Known rows, with every step that occurs:
latuz/modiv/norid: [-1.52 -3.11  0.70  1.50  3.20 -1.70  0.30  4.42  0.22 -0.26 -2.53  0.75
  1.30  3.24 -6.65 -0.67  0.27  2.24  3.34  1.78  0.22 -1.15 -1.36 -0.44
 -1.04]
latuz/reked/lozuzin: [ 0.70 -0.93  0.09  0.56  2.58 -1.07  0.82 -0.44 -0.02 -0.89  2.97  1.68
  0.61 -0.23  3.37 -0.51 -0.28  1.80 -5.83  2.08  2.85 -0.49 -0.61 -0.26
 -1.13]
latuz/lozuzin/norid/modiv: [-1.05 -0.50  1.84  0.42 -0.80  1.04 -1.25  3.13  1.46 -0.08  1.92  1.39
  1.27 -0.25 -1.69 -0.65 -0.33 -1.31 -1.27  0.97 -2.70 -3.18  2.80 -1.36
 -0.01]
reked/lozuzin/norid: [-0.39 -4.19  2.71  1.62  0.97  0.71 -1.32  0.89  0.71 -0.96  1.49  0.15
  0.43 -0.96  3.48 -1.28 -0.80  1.00 -4.47  1.35 -3.64 -1.74  2.26 -2.63
  2.68]
lozuzin/latuz/modiv: [-1.05 -2.74 -0.78  0.96  3.71  1.25  0.66 -0.45  0.08 -0.71  0.21 -1.58
  1.42  0.83  0.86 -2.19 -0.18  0.94  2.33 -1.06  3.28 -0.49 -0.68  0.53
 -0.41]
norid/modiv/latuz/lozuzin: [-1.96 -3.16  0.21  0.35 -0.75  0.07  0.52  1.13  2.65  0.31 -1.55  1.81
  2.28 -1.17  0.01 -0.14 -0.89 -1.35  0.73  1.57 -1.38 -2.16  1.40 -2.01
  4.28]
norid/lozuzin: [-0.23 -2.16  1.51  2.80 -0.49 -0.96  2.27  1.95 -0.32 -0.71  1.61 -1.18
  0.24 -3.44  1.41 -0.79  1.37  0.79  0.32  0.71  1.27 -1.28  1.36  0.13
  0.42]
tabepe/reked/lozuzin/norid: [ 0.19 -1.57  2.01  0.13  1.30  2.24  2.12  0.87 -1.03 -0.81  1.47  0.26
 -0.10 -0.90  0.63 -0.06 -1.26  0.58 -1.69  1.48 -5.43 -1.90  2.04 -2.63
  3.36]
modiv/latuz/lozuzin/reked: [-2.52  2.27 -1.01 -0.34  3.80  0.08 -0.32 -0.41  1.59 -0.33 -2.28  1.47
  1.71 -2.37  4.91 -0.67 -1.56 -0.50 -3.70  0.13 -3.12  0.13  3.12  0.03
  3.54]
tabepe/reked: [-0.02 -0.06  0.05  1.06  1.79  1.07  3.21  1.70 -2.00 -0.33 -0.04  0.52
  0.14 -1.01 -3.16  0.46  0.12  0.52  1.38  0.69 -3.10 -1.28  1.68  0.19
  2.62]
lozuzin/norid/modiv: [-0.92 -3.80  2.07  1.90  0.71  0.14 -0.79  3.03 -1.40 -0.06 -0.03  1.22
  0.12  1.30 -5.25 -0.44  1.32 -1.56 -0.79  1.81 -4.46 -2.04 -0.05  0.37
  1.39]
tabepe/reked/lozuzin/norid/modiv: [ 0.29 -2.90  2.38 -0.23  0.19  2.28  2.26  0.91 -0.72 -0.64  1.66  0.59
  0.07 -0.32 -0.36  0.15 -1.30  0.10 -0.74  1.96 -5.02 -2.42  1.65 -3.23
  3.90]
didug/lozuzin/reked: [-0.28  2.04  1.11  2.10  1.84 -1.19  0.21  2.70 -0.49 -0.21  4.90  0.09
  0.27  0.91  0.83  1.50  1.29  0.22 -4.14  2.04 -2.74 -0.28  4.11  0.38
 -0.26]
reked/lozuzin/norid/modiv/latuz: [-0.92 -5.54  2.74  0.79  0.14  0.88 -1.06  0.40  1.75 -0.66  0.32  0.60
  1.02 -0.74  3.98 -0.94 -1.40 -0.04 -3.89  2.10 -4.44 -2.08  1.64 -3.84
  4.39]
lozuzin/reked/tabepe: [-0.16 -0.41  0.12  0.52  2.70 -1.20 -0.29  1.74 -3.53 -0.30  1.20  2.75
 -0.35  0.30 -0.59  0.39  1.12  1.30 -1.66 -1.43  0.69  0.52  0.38  2.39
  1.10]
tabepe/reked/lozuzin/didug: [ 0.32 -0.89  1.29  0.96  0.97  2.20  2.67  1.13  0.30 -0.91  1.52  0.62
  0.50 -1.28  1.36 -0.30 -1.30  1.10 -0.48  1.63 -2.08 -1.79  1.82 -2.30
  3.57]
latuz/modiv/norid/lozuzin: [-1.26 -3.21  1.53  1.39  2.16 -1.72  1.21  4.30  0.36 -0.43 -1.36 -0.09
  1.04  2.10 -5.02 -0.80  0.42  2.26  3.66  1.98  1.26 -1.33 -1.38 -1.08
 -1.77]
latuz/reked/lozuzin/norid: [ 0.49 -0.86  0.80  0.36  3.13 -0.46  0.15  0.06 -0.72 -0.91  2.90  1.74
  0.14  0.34  2.28 -0.67 -0.25  1.19 -6.73  2.33  0.45 -0.55 -1.00 -0.12
 -1.87]
lozuzin/latuz: [-0.92 -1.10 -0.46  1.96  3.70  1.49  0.23 -0.53  0.15 -0.64  0.41 -1.15
  0.82 -1.49  3.07 -2.01  0.09 -0.19  0.55 -1.67  1.30 -0.01 -0.17  2.49
  0.73]
norid/modiv/latuz/reked/tabepe: [-1.43 -3.63 -0.56  0.25  0.08 -0.43  1.07  1.57  0.50  0.43 -1.28  2.67
  1.72 -0.22 -1.04  0.23 -0.37 -0.42  0.34  1.43  0.28 -0.97 -1.69 -0.55
  2.97]
lozuzin/latuz/modiv/norid: [-1.27 -2.10  0.10  0.82  4.74  0.94  0.14  1.06  0.97 -0.58 -0.69 -0.93
  1.23  1.58 -0.01 -2.19 -0.59  0.95  3.29 -0.63  1.77 -0.19 -2.17  1.42
 -1.25]

Rows:
[ 0.35 -1.50  1.16 -0.27  1.72  2.94  2.77 -0.75  0.03 -0.96  1.79 -0.56
  0.42 -1.75  4.09 -0.65 -1.88  0.78 -0.18  0.25 -2.16 -1.50  1.70 -2.17
  3.48]
tabepe/reked/lozuzin/latuz
[-1.32 -0.21  1.74  1.44 -0.24  0.85 -0.63  5.50  0.53  0.55  4.08  0.62
  1.03  0.94 -0.87  1.11  0.29 -0.20 -2.94  2.60 -4.85 -1.05  1.86 -1.19
 -0.45]
didug/lozuzin/norid/modiv/latuz/reked/tabepe
[-0.45 -0.48  1.52  3.66 -0.10 -0.10  1.97  2.90  0.66 -0.90  1.84 -0.63
  0.42 -2.94  1.57 -1.39  1.52  0.63  0.21  1.18  2.77 -1.11  0.39  0.72
 -0.05]
norid/lozuzin/didug
[-0.50  2.16  0.47 -0.59  0.59  0.12 -0.92  2.25 -0.06 -0.30  2.92  2.35
  0.90 -0.94  1.47 -0.10 -0.40  0.74 -1.87 -1.31  0.87 -1.43  3.36  0.16
 -0.24]
latuz/lozuzin/reked/tabepe
[-1.12  2.60  0.25  2.01  0.28  1.17 -0.79  3.45  2.94 -0.47  1.81  1.40
  1.81 -1.57  0.52 -1.35 -0.33  0.19 -1.14  0.37  1.56 -2.25  2.96 -0.10
 -0.30]
latuz/lozuzin/didug
[-1.28 -3.28  0.07  0.48  0.73 -0.16  1.07  0.22  2.06 -0.07 -0.86  2.44
  1.85 -0.11  1.40 -0.25 -0.83 -0.78 -1.86  2.91  0.45 -1.22 -1.45 -1.61
  3.30]
norid/modiv/latuz/reked/lozuzin/didug
[ 0.25 -0.24  1.54  1.44  1.42 -1.85  2.30  0.18 -1.89 -1.01  2.39 -0.18
 -0.65 -2.12  2.45 -0.22  1.60  0.26 -1.91  0.84  1.61 -0.43  0.97  1.18
  0.20]
norid/lozuzin/reked
[-1.27 -2.40  1.39  1.84  2.27 -1.28  1.15  4.82  0.90 -0.51 -1.24  0.21
  1.16  2.30 -5.07 -1.15  0.42  2.20  3.49  2.20  2.07 -1.23 -2.05 -0.75
 -1.99]
latuz/modiv/norid/lozuzin/didug
[-1.00 -2.77  1.51  0.38  2.19 -1.74  0.84  4.51 -0.74 -0.34 -0.59  0.80
  0.75  2.56 -4.56 -0.48  0.35  2.62  3.51  1.17  1.59 -0.89 -2.06 -0.60
 -1.98]
latuz/modiv/norid/lozuzin/reked/tabepe
[-0.36 -2.64  0.96  1.45  0.96  0.65  2.50  0.23  0.28 -0.97  2.26 -2.68
  0.69 -2.16  3.16 -1.96  0.42  0.97  2.13 -0.13  4.07 -1.02 -0.13 -0.27
 -1.18]
norid/lozuzin/latuz/modiv
[-2.02 -0.10 -0.70  0.09  4.80  0.15  0.11 -0.81  0.84 -0.50 -1.93  1.34
  1.30 -1.55  5.29 -1.00 -1.60  0.53 -6.19  1.74 -2.95  0.78 -0.17 -0.09
  2.44]
modiv/latuz/reked/lozuzin/norid
[-1.39 -3.31 -0.53  0.47  1.02 -0.93  1.40  0.29  0.83  0.19 -1.58  2.35
  1.63  0.04 -0.78  0.16 -0.15 -0.99 -0.79  2.32 -0.27 -0.99 -1.25 -0.30
  2.76]
norid/modiv/latuz/reked
[-0.46  1.59  1.03  1.68  0.72 -0.51 -0.22  4.28 -0.97  0.09  5.34  0.69
  0.40  0.52  0.73  1.63  1.03  1.17 -2.77  0.80 -1.78 -0.19  3.69  0.14
 -0.14]
didug/lozuzin/reked/tabepe
[-0.30 -5.09  1.21  0.59  1.52  1.47  0.01 -1.69  2.33 -1.22  2.05 -1.39
  1.58 -0.41  6.49 -2.04 -1.83  1.99 -1.18  0.10  2.22 -1.38  1.22 -3.61
  2.10]
reked/lozuzin/latuz/modiv
[-0.31 -1.46  1.27  2.16  0.93  0.74  2.21  0.26  0.29 -0.95  2.13 -2.37
  0.31 -3.72  4.51 -1.92  0.61  0.19  1.02 -0.58  2.62 -0.67  0.17  1.07
 -0.36]
norid/lozuzin/latuz
[-0.21 -3.99  1.49  1.22  1.53  1.62 -0.28 -1.67  2.39 -1.19  1.97 -0.92
  1.12 -2.08  8.22 -1.99 -1.71  1.18 -2.43 -0.37  0.86 -1.06  1.43 -2.09
  2.75]
reked/lozuzin/latuz
[-3.13  1.09 -0.31  0.45  3.11  1.24 -1.17  1.49  2.06 -0.10 -2.71  0.75
  1.91 -2.72  3.15 -1.20 -1.70 -0.57 -3.09  0.21 -5.36 -0.51  2.96 -0.32
  3.17]
modiv/latuz/lozuzin/norid
[ 0.42 -1.86  1.31  0.33  0.68  1.69  2.88  0.45 -0.34 -0.74  1.35  0.23
  0.37 -1.60  1.64  0.12 -1.28  1.29 -0.53  1.22 -3.07 -1.91  2.49 -2.82
  4.04]
tabepe/reked/lozuzin
[-1.13  0.46  2.72  3.28  2.48 -1.10  0.56  5.90  1.66 -0.53 -1.18  1.17
  0.01 -1.03 -1.13 -1.14  0.71  0.51  1.89  1.83 -0.92 -0.41 -2.51  2.36
 -1.08]
modiv/norid/lozuzin/didug
[-1.00 -0.25  0.57  2.06  1.38  1.19  0.50  2.75  1.71 -0.18  4.69 -2.36
  1.65  0.80  1.66 -0.17  0.11  0.98  0.02  0.99 -0.26 -0.89  2.89 -1.18
 -1.32]
didug/lozuzin/latuz/modiv
[-0.66  0.34  2.91  1.32  2.60 -1.77  0.41  5.07 -0.41 -0.33 -0.46  1.80
 -0.57 -0.72 -0.72 -0.26  0.62  0.98  1.43  0.68 -1.45  0.20 -2.37  2.57
 -0.93]
modiv/norid/lozuzin/reked/tabepe
[-2.63  1.98 -0.98 -0.58  2.96  0.50 -0.68  0.73  1.32 -0.11 -1.76  1.86
  1.84 -2.54  4.80 -0.54 -1.72  0.27 -2.74 -0.84 -2.63  0.15  2.78  0.05
  3.36]
modiv/latuz/lozuzin/reked/tabepe
[ 0.06 -1.83  1.57 -0.86  2.33  2.54  2.63  0.43  0.52 -0.90  0.95 -0.32
  0.57 -0.08  2.10 -0.73 -2.32  1.36  1.15  0.85 -2.09 -1.50  0.24 -2.69
  2.38]
tabepe/reked/lozuzin/latuz/modiv/norid
[ 0.31 -2.34  1.00 -0.68  1.61  2.83  2.88 -0.76  0.08 -0.97  1.77 -0.84
  0.74 -0.55  2.59 -0.71 -2.10  1.42  0.75  0.58 -1.18 -1.75  1.40 -3.22
  2.91]
tabepe/reked/lozuzin/latuz/modiv
[ 0.23 -1.09  1.58  1.06  0.17 -1.08  1.85  1.69 -2.34 -0.70  2.77  0.35
 -0.51 -2.33  2.42 -0.15  1.32  1.10 -0.60 -0.47  2.12 -0.29  0.56  0.91
 -0.07]
norid/lozuzin/reked/tabepe
[-1.91 -4.37  0.02  1.36  0.15 -0.61  0.88  0.96  1.29  0.29 -2.57  1.66
  1.78 -0.75 -1.04  0.02 -0.21 -1.22  1.25  1.72 -1.74 -1.45  0.28 -1.14
  5.08]
norid/modiv/latuz
[-1.04 -0.17  2.60  2.09  3.07 -0.45  0.70  3.99  1.44 -0.55 -0.79 -0.04
 -0.04 -1.47  1.07 -1.44  0.08  0.34  2.18  0.61 -1.08 -0.06 -2.54  2.62
 -1.18]
modiv/norid/lozuzin/latuz
[-0.35 -2.71  1.90 -0.77  0.90  2.53  2.19  0.39 -0.21 -0.55  0.41  0.57
  0.42 -0.90  1.15  0.06 -1.99 -0.06 -1.08  2.09 -6.10 -1.99  1.65 -3.35
  4.81]
tabepe/reked/lozuzin/norid/modiv/latuz
